Each row comes from the steps of one path. Every step used is in the known rows, and no mark comes twice. Write the path behind each row, first mark first.
In the rows, zero is written as 128.
Known rows
gepe-fodiniz-dopo-tusu-zesop: [139 120  40 143 154 112 115 101 132 127 154 124 107  93 154 176 169 138
 114 164 140 129 117  75 145 142 118 130 158 125 134 135 119]
dopo-tusu-fodiniz-ropom: [140 126 112 109 196 144 162 129 151 148  95 150 132 131 178 131 125 169
 124 123 148  98 142  63 216 129 156  99 146 103 109 122 114]
dopo-tusu-ropom-gepe-fodiniz: [137 162 108 125 165  91 157 142 101 113  65  51 113 140 116 176 189 156
 162 140 156 137  85 112 191 152 167  54 165 127 131 116 218]
zesop-tusu-ropom-fodiniz: [127 139 146 133 143 102 158 134 155 137  37  97 156 167 143 131  83 144
  95 130 122 115  79 142 183  98 144  81  98  86  96 108 147]
dopo-fodiniz-zesop: [113 134  65 100 128 161 118  78 119 138 178 102 109 123 200  68 123 104
 105 131 196 125 157 116 122 113 145 195 119 132 165  95 108]
dopo-gepe-zesop-ropom: [128 170 178 159  76 128 138 165 176 131 147  99 128 137  58 107 114  84
 182 172  95  84 189 182  92 115 112 141 133 150 132 140 138]
tusu-gepe-fodiniz-zesop-dopo-ropom: [165 119 166 161 130 130 108 105 110 136 120 103 129 149 161 140 148 111
 100  95 140 143 162 115 111 128  99 170 167 188 160 102 139]
tusu-fodiniz-zesop-ropom-gepe-dopo: [122 134 129 128  77 158 111 108  89  90 168 103 138 144  86 129 167 133
 134  99 105 140 163 132 113 128 127  97  97 160 207 110 138]
dopo-tusu-fodiniz-ropom-gepe-zesop: [161 147 133 130 157 121 123 132  99 145 102 100 117 161 153 143 181 170
 187 102 106 151 123  97 210 121 143  58 143 133 155 137 136]
zesop-gepe-fodiniz-ropom: [163 163 141 195 133 128 166 133  89 139 120 192 169 125  92  85 115 118
 140 123 151 116 151 115 163  94 143 157 141 147 138 132 120]
fodiniz-tusu-ropom-gepe-zesop-dopo: [155 107 176 136 107  89  99 124  48 109  95  92 150 192  93 118 112 124
 148 115  70 172 132 176 144 138 143 120 151 135 111 183 119]
zesop-fodiniz-ropom-gepe-dopo: [150 135 139  99 113 116 136 162  89 105 140 162 111 122  46  88 152 114
 148  76 131 169 137 125 101 149 164 103 129 128 128 134 140]
gepe-fodiniz-tusu: [138 128  70 137 135 121 158 110  73 169 152 153 154  93 103 118 105 117
 112 125 155 121 156 107 159 126 134 138 155 133 104 130 137]
dopo-fodiniz-tusu: [131 110  87  73 131 150 153 120 119 156 137 136 126 131 154  97 103 114
 115 138 173 121 133 118 148 125 130 133 157 103 110 126 118]
gepe-fodiniz: [101 144  73 141 137 111 146 104  97 155 152 118 140  77  94 124 135 133
 118 127 164 106 151 107 141 120 151 174 119 134 105  97 163]
ropom-gepe-fodiniz-tusu-dopo: [139 109  98 118 133 121 130 119  54  97 166 156 113 121 120 181 157 176
 138  97 110 172 102 109 152 143  92  70 140 146 138 131 157]
dopo-gepe: [ 80 146 105  86 122 134 130 154 157 116 123 133 128  90 129 109  96 130
 142 143 145  74 136 173  88 141 140 141 118 126  85 129 154]
tusu-fodiniz-ropom-zesop-dopo: [131  99 177 138 167 111 101  73 135 143 151 126 151 159 150  93  99 161
 140  92  90 141 123 123 161 144 151 168 104  84 116 114  75]
tusu-zesop-gepe-fodiniz: [130 153 116 209 101 119 114  93 112 136 127 105 199 122 113 145 166 143
 119 158 171 138 121 139 154 121 100 178 123 151 191 118 145]
gepe-fodiniz-tusu-dopo-ropom-zesop: [152  88 167 162 170 112 151 120 132 180 194 128  96 140 171 190 171 130
 145 133 102 154 117  96 168 153  67 108 183 132 189 125 101]
gepe-zesop-dopo: [ 99 116 140 147 104 128  95 108 103 143 160  98 140 116  72 109 105 113
 132 135  79 119 187 145  93 132 140 237 100 144  62 146  98]
zesop-fodiniz-ropom-gepe-dopo-tusu: [161 148 136  89 134 134 160 193 129 112 121 140  91 118  61 123 173 110
 166  98 118 161 129  98 111 181 156  61 161 126 108 148 144]
ropom-fodiniz-gepe: [128 126  81 117 126 139 137 124 131 110  84 163 132 115 168 111  51 158
 131  93 161 133  72 160 111  99 140 132  58 110 106 101 157]
dopo-fodiniz-ropom-tusu-zesop: [154 134 135 144 142 111 133  85 103 130 114 131  88 136 195  75 142  99
 114 157 224 144  97 103 192 102 126 104 182  75 194 129 102]
tusu-dopo: [ 80  92 108 113 153 144 123 110 122  95 154 152  95 101 138 145 118 180
 101 137 122 114 143 100 137 135 122 183  88 123 103 116 111]
zesop-gepe-fodiniz: [118 163 115 172 109 129 142 131 104 141 127 136 184 107  73 131 127 132
 134 135 147 116 134 140 122 115 135 173 116 156 114 122 161]
ropom-tusu-fodiniz-zesop: [110 135  83 134 131 129  93  71  82 144 139 124 144 110 205 111  95 135
  79 103 181 127 127 119 145 117 145 135 115 130 150 115 119]
fodiniz-dopo-ropom-zesop-gepe: [134 106 189 161 120 116 102 150 142 147 136 169 124 132 146  93 104 124
 152 122  97 125  71 175  78 126 127 163 131 115 149 168  69]
dopo-zesop-fodiniz-ropom: [159 156 139 136 151 132 133 125 189 156 152 149 134 169 140  43 104  59
 110 114 178 103 178  92 133 147 158 174 144 100 131 132 105]
gepe-zesop-fodiniz-dopo: [147 119  94 128 106  94  82 128 127 150 184 143 121 134  91 107 106 108
 113 116 104 158 155 132  71 121 151 204 111 148  88 147  97]
zesop-ropom-gepe: [123 153 164 142  74 123 131 138 101  94 103 114 129 123  50  60 101 151
 147  99 139 116 113 166 120 129 147 111 101 100 127 130 147]
zesop-fodiniz-dopo-gepe: [130 129  96  61 115 104  98 173 198 103 159 177 121 125 122 133  80 119
 117 113 123 121 115 173  24 152 144 140 130 135  64 144 135]
fodiniz-dopo-gepe-zesop-tusu: [126 145 121 106  98 131  97 173 162 109 161 170 122 109 122 115 104  95
 151 148  32 119 148 182  44  97 115  97 125 158  63 173  83]
fodiniz-dopo: [ 98  98  60  98 133 123 105 116  90 109 151 195 103  85 128  79  68 145
  99 117 129 101 125 125  90 112 169 185  99 106  65 143  91]

Write each row's path
[137 151 159 189  81 114 146 125 137 176 122  76 130 162  61 127  91 105
 155 132 113 107 142 144 147  88 118 153  88 110 139 113 142]
gepe-zesop-ropom-fodiniz
[115 137 135 140 118 132 109 106 146 165 130  98 184 136 125 139 148 154
 117 132  71 136 163 127 164 100 118 125  91 153 111 119 112]
gepe-zesop-tusu-fodiniz
[149 133  99  79 130 173 159 191 189  96 128 150 119  92  83 142 138 109
 145 135 118 159 147 117  58 180 145 116 127 158  80 133 147]
zesop-fodiniz-gepe-dopo-tusu
[104 112 143  78 143 171 142 130 191  88 153 128 100 140 159 157 158 157
 102 155  93 139 126  98 132 122  90 105 110 124 101 101 103]
zesop-tusu-dopo-fodiniz
[102 120  62 124 139 145  96  64 110 145 156 115 161 122 205 108 110 162
  78 104 168 117 158 110 157 114 145 185  91 143 164  94 110]
tusu-fodiniz-zesop
[152 123 155 164  98  97  98 116 109 133 151 146 115 151  88 148 101 115
 129 139  83 126 137 128 119  82 129 101 132 129 120 158 106]
gepe-zesop-ropom-tusu-fodiniz-dopo
[127 148 130 172 114 149 120 135 160 123  78 104 172 120 142 130 144 154
 129 178 156 119 103 130 154 156 105 149 134 116 152 158 110]
dopo-tusu-zesop-gepe
[127 114 186 149 101  88 126 152 153 157 134  94 117 118  97 179 191  71
  94 158 175 146 128 123 104 169  97 116 193 131 184 148 132]
gepe-dopo-ropom-tusu-zesop-fodiniz
[170 109 149 125  98 106  93 140  94 119 173 121 122 172 106 163 153 154
 141  90  81 217 122 135 123 156  86 106 130 158 148 158 121]
ropom-gepe-zesop-fodiniz-tusu-dopo
[155 122 110 108 113 114 137 140 132 167 132 152 169 127 106  82  67 119
  88 102 160 144 142 127 124 157 136 158 144 112  87 144 109]
zesop-fodiniz-tusu
[ 72 147  94  84 109 161 110 133 104  93 163  98  96 105  78 116 186  80
 162 123 119 102 150 129  76 162 143 119 110 124 129 139 163]
ropom-gepe-dopo-zesop
[126 149 163 119 120 101 127 137 105  83  42 105 151 146 121  81 122 162
 117 113 115 148  82 165 160 120 163  59 114 102 110 132 146]
zesop-tusu-ropom-gepe
[117 103 233 176 136 136 119 151 170 132 144 130 118 152 157 157 155 159
 154 138  92 136  84 149 121 148  82 160 122 127 186 138  88]
tusu-dopo-ropom-zesop-gepe
[ 93 100 127 146 110 119  84  76 127 110 135  99 160 118 125 108 112 149
  87 140 135 120 142 139 124 155 117 220 102 104 112 136  88]
tusu-zesop-dopo
[120 130  95  80 128 140 124 106  74  77 143  63  79 166 155 128 204  93
 142 136 156 165 133 134 124 125 163 110 143 154 216 100 166]
tusu-ropom-gepe-dopo-fodiniz-zesop
[ 96 148 124 109 142 161 114 108 212 143 130 105 187 157 168 128 140 118
  95 135 106  82 153 103 150 134 118 104 100 115 104 116 117]
dopo-zesop-tusu-fodiniz
[125 124 105 112 138 133 112 110 111  96  88 173 148 104 181 128  81 169
 115 105 167 147  84 150 126 106 147  87  99 125 112 124 154]
ropom-tusu-fodiniz-gepe
[144 114 177 179 127 101 105  87  82 106 113 159 124 122 142  68  82 107
  95 130 153 135 124 124 151 134 129 150 156  79 120 169  61]
fodiniz-ropom-tusu-zesop-dopo
[110 120 108  57 134 132 101 161 207  91 131 187 158 132 167 169 101 162
 109 124  54 104 107 161  79 114 116  52 108 138  59 139 115]
zesop-tusu-fodiniz-dopo-gepe
[146 126 100  86 127 166 138 139 114 135  83 123 106 161 129 159 130  72
 144 117 119 120 115 109 117 134  87  73 134 114 134 127 178]
ropom-fodiniz-tusu-gepe-dopo-zesop
[ 83 101 139 108 133 127 172 166 137 172 121 113  96 115 101 200 147 105
 131 126 132  79 124 116 117 127 119 122 129 121 128 111 159]
gepe-dopo-ropom-fodiniz
[137 172 172 160  77 115 148 168 192 152 123  75 129 168  77 159  98  90
 192 147  97  89 137 191 104 102  97 104 114 130 137 119 171]
dopo-gepe-zesop-ropom-fodiniz
[146 110 210 137 111  91  98 161 152 135 162  84  95 184 117 205 207 152
 148 100  99 186 121 134 116 153  86 127 140 174 180 132 143]
tusu-dopo-ropom-gepe-zesop-fodiniz
[113 116  45 121 140 108 122 104  85 126 176 173 111  82 104 128 113 132
 108 122 131 116 133 106 103 106 157 171 119 135  81 122 128]
gepe-fodiniz-dopo
[127 118  75 117 134 178 134 137 145  76 117 136 112  73 140 145 172 125
 146 178 130 152 138 113 107 158 113 122 123 140 155 140 114]
fodiniz-gepe-dopo-tusu-zesop
[134  98  87 131 157 133 155 113  92 127 181 172 119 111 127 183 133 150
 105 137 117 138 152  75 163 134  94 130 142 147 120 127 123]
gepe-fodiniz-tusu-dopo
[124 100 106 132 150  98 138 136 119 157 166 173 102 107 126 159 142 117
 105 126 138  94 137 101 112 107 138 149 166 147 116 130 122]
gepe-fodiniz-dopo-ropom
[166 122 150  88 163 148 143 110 105 118 113 118  47 136 135  75 186 102
 194 127 133 181 107 112 137 115 130 112 146 101 192  85 148]
tusu-gepe-dopo-fodiniz-ropom-zesop
[124 154 174 169  88 119 151 137 109 124 102 138 119  97  56  61  63 100
 118 141 159  90 131 140 122 121 146 119 135  85  93 145 123]
zesop-ropom-tusu
[128 142 147 157  96 122 163 134 153 150  99 108 135 143  76 112  61 131
 124 117 146  84 109 140 143 110 131 134  88  79 114 102 150]
zesop-ropom-fodiniz
[160 130 120 158 143 105 130 114 114 123  61 104 132 186 170 141  92 128
 155 132 134 162 100 165 162  70 151 132  83 137 160 108 168]
tusu-ropom-fodiniz-gepe-zesop
[156 161 106 179 144 119 148  91 114 132 123 102 167 144 165  95 131  97
  78 142 137 138 169 112 171 103 146 128 139 156 162 100 115]
gepe-fodiniz-zesop-tusu-ropom
[ 97 142 126 115 114 186 165 194 137 113 109 137 136  86  47 157 152 111
 160 170  92  97 149 117  88 161 136 133 133 147  76 161 130]
zesop-gepe-dopo-tusu
[ 93 131 154  88 131 159 134 176 209  66 140 163 119 112 148 165 120 157
 123 154  56 108 131 150  88 140  80  78 109 141  75 137 109]
zesop-tusu-dopo-gepe
[118 138 152 132 146 116 151 130 141 113  58 120 157 136 126  78  97 135
  88 155 121 111 134 135 173 111 159 120 117 105  90 127 112]
zesop-tusu-ropom
[168 111 186 190  94 115 142 147 143 182  70 131 194 190 187 172 107 129
 110 132 164 126  60 157 182 118  55  99 162 109 211 159 104]
dopo-ropom-fodiniz-tusu-zesop-gepe
[ 96 123  89  90 172 144 141 127 170 150  99  95 147 116 156 174 141 184
 117 137 144  91 126  88 179 154 145 117 122 114  87 112 152]
dopo-tusu-fodiniz
[106  69 122  89 162 106 109 126 153 148 137 174 125 145 182 179 125 172
  86 112 125  87 120 104 140 109 137 136 134 133 119 131 108]
tusu-fodiniz-dopo-ropom
[101 106 138 124 136 139 125 123 100 156 163 124 110 112 172 183 171  88
  96 132 149 108 163  99 121 127 117 105 166 164 185 131 116]
gepe-dopo-ropom-tusu-fodiniz-zesop
[156 147 176 153 143  91 145 144  84 153  48 116  96 110 129 158 160 119
 127 118 190 129  90 117 149 111 111  71 195 144 141 114 205]
dopo-ropom-tusu-gepe-fodiniz
[130 119  82  89 167 168 137 135 178 104  83 145 150 117 194 156 120 189
 133 122 140 128 107 113 150 137 140  95 102 136 103 114 145]
dopo-tusu-fodiniz-gepe
[120 103 161 125 133 151 140 149 138 128 149 147  95  88 136 106 153  95
 179 132 108 149 121 158  71 140 128 137 121 138 174 126 109]
fodiniz-gepe-dopo-ropom-zesop
[202 150 192 117 153 146 134 110 149 130  65 124  94 161 184  19 141 124
 168 110 123 195  69 134 162  97 117  64 138  79 164  90 112]
dopo-fodiniz-ropom-zesop-tusu-gepe
[117 118 101 109 144 159 111  90 110  92 189 122  54 127 222 142 136 110
  96 140 170 151 122  94 115 123 108 136 139 135 166 110 105]
ropom-tusu-dopo-fodiniz-zesop
[103 151 149 129 124 104 106 123 173 134 185  71 135 109  99 154 132 106
 190 132  76 125 115 190  57 176 121 151 132 130  92 113 160]
ropom-zesop-dopo-gepe-fodiniz
[ 86 132 126 129  98 166 142 161  97 108 129 157 155  87  37 126 130 114
 140 150 104 104 159 144  75 133 138 179 100 148 101 148 128]
zesop-gepe-dopo
